Each row comes from the steps of one path. Every step used is in the known rows, and no mark comes twice. Write the path behind each row, first mark first.
Known rows:
A/J/D/V: [ 3.693 -2.550  1.131 -0.028  0.046 -1.796 -0.457 -2.848  0.705 -0.509
  3.339 -0.552 -1.922 -2.845 -2.371  1.960]
X/A/J/D/V/N: [-0.273 -1.400  1.677 -0.630  0.644  1.426  0.013  0.081 -2.608 -1.608
  3.091  2.758 -0.750 -1.160 -4.090  0.604]
D/V/A: [ 2.978 -0.401  2.225 -2.914  2.846 -1.615  0.852 -1.247 -1.118 -0.562
  0.800  0.429 -0.348 -4.090 -1.491 -0.494]
N/X/A/V: [ 0.247  1.449 -1.348  0.226 -0.995  1.928  1.607  2.288 -3.332 -3.525
  0.922  0.695  0.461 -4.415 -0.811  0.802]
J/D/V/N/X/A: [ 1.942 -3.484  2.071  1.074 -0.766 -1.789  0.118 -0.501 -0.403 -1.376
  2.152 -0.730 -0.253 -2.881 -0.150 -2.329]
V/N/X/D: [-0.117  0.363 -0.420  1.548 -0.389 -0.516  0.739 -0.095 -2.869 -3.836
  0.332  1.370  2.117  0.327 -1.333  0.485]
X/A: [-1.701  0.422 -0.354 -1.756  0.830  2.758 -0.036  2.618 -4.265 -2.110
  0.842  3.968 -1.790 -1.607 -2.623 -0.235]
N/J/D/V: [ 5.265 -2.365 -1.000  1.504  1.697 -1.876 -3.418  0.199  0.209 -1.185
 -0.707 -1.114  1.359 -3.755  2.183  1.084]
A/V/N/X: [ 1.215  2.246  0.753 -1.004 -1.356 -0.193  1.261  1.090 -3.305 -3.518
  0.225 -1.111  1.071 -0.083  0.241  3.213]
N/X/D/V/A: [ 2.424  0.207 -0.696 -0.398  1.149 -0.267  2.502  0.064 -0.787 -2.633
  0.310 -0.312  1.801 -6.576 -1.651 -1.001]
D/V/A/J: [ 3.563 -0.381  2.363 -2.734  2.983 -1.581  0.895 -2.409 -0.662 -0.523
  1.891  0.424 -0.267 -3.931 -2.682  1.038]
J/D/V/A: [ 3.748 -3.555  1.772 -0.208  1.124 -3.244  0.548 -1.049  0.754 -0.354
  0.915 -0.846 -2.118 -4.308 -0.227 -2.520]
N/V: [ 0.513 -1.360 -2.383  0.951 -0.827  2.374 -1.604  1.525  0.462 -4.197
 -0.259 -0.245 -2.060 -4.350 -0.688  1.568]
X/D/V: [ 1.373 -0.154  1.503 -4.537  1.801  0.732  1.243  0.671 -0.653 -0.862
  0.319  0.209  0.595 -4.860 -2.779 -0.720]
X/N/J/D/V/A: [ 3.122 -1.005 -1.038  1.525 -0.086 -2.586 -1.094  0.511 -1.010  0.611
  0.636  0.280  0.665 -1.075  2.452 -2.642]
A/J/D: [ 2.994 -2.271 -0.339  1.028 -0.281 -1.711 -0.540 -2.386  0.040 -1.163
  2.573  0.398 -2.838 -1.642 -2.334  2.292]

Which path is each row?
[ 0.149  0.235 -0.603  2.445 -1.087 -1.055 -0.125 -0.636 -3.236 -3.775
  0.827  1.365  1.430  1.303 -0.165  0.874]	V/N/X
[ 0.830  2.103  1.507 -2.398 -0.765 -0.135  0.659  1.216 -3.479 -2.769
  0.004 -0.474  0.098  1.192 -0.217  3.484]	A/V/N
[-0.092 -0.225 -2.040  1.282 -1.402  0.160  0.466  1.343 -0.841 -1.520
  0.750  1.112 -1.714 -1.522  0.238 -2.499]	X/N/V/A
[ 2.118  2.254  0.620 -1.490  0.140 -0.240 -0.807  1.541 -3.332 -3.025
 -0.961 -0.679  1.786  1.005  0.645  4.561]	A/V/N/J
[ 2.763 -1.029 -1.084  1.359 -1.190 -2.043 -1.757  0.693 -0.976  0.724
  1.105 -0.158  0.700 -0.823  2.991 -2.377]	X/N/J/D/V
[ 1.110 -1.204 -2.173  1.275  1.422  1.243 -0.219  1.147  0.470 -4.277
 -1.210  0.735 -2.038 -4.707 -1.660  0.917]	N/V/A
[ 0.209 -0.253 -1.826  1.421 -1.291  0.133  0.456  0.578 -0.567 -1.429
  1.501  1.139 -1.675 -1.437 -0.631 -1.384]	X/N/V/A/J
[ 0.207 -1.440  1.200 -1.115  0.714  1.661  0.089  0.385 -2.166 -1.269
  2.959  2.508 -1.567 -2.688 -4.005  0.536]	X/A/J/D/V
[-0.395  0.827  0.978 -1.317  0.592  2.110 -0.071  3.378 -4.292 -2.806
  0.071  1.833  0.625 -0.357 -1.534  1.505]	X/A/V/N/J/D
[ 0.722 -1.391 -1.697  2.160 -1.596 -0.541  0.486  0.441  0.192 -1.247
  1.602  0.518 -2.016 -1.815 -0.392 -2.242]	X/N/V/A/J/D
[ 2.600 -3.658  2.386  0.351 -0.549 -2.834 -0.530 -1.178  0.205 -0.813
  1.817 -1.167 -1.016 -1.934  0.259 -1.915]	J/D/V/N
[ 3.335 -1.409 -0.263  0.797  3.035 -2.910  1.371 -2.080 -0.748 -1.446
  0.416  2.147 -2.610 -2.005 -3.249  0.886]	V/A/J/D
[ 2.553  1.070  0.804 -0.736 -0.205 -0.896 -0.737  1.444 -2.589 -2.861
 -0.910 -1.200  1.388  0.633  0.964  3.713]	A/V/N/J/D
[ 2.087 -1.333 -0.530  2.917  0.725 -1.964 -2.868 -0.104 -2.270 -2.791
 -0.728  1.130  1.905  2.254  1.017  1.649]	V/N/J/D
[ 2.644 -0.403  2.203 -1.276  1.438 -0.943 -2.080 -1.057 -1.770 -1.477
  0.999 -0.205  2.890 -0.917  0.236  1.523]	D/V/N/J
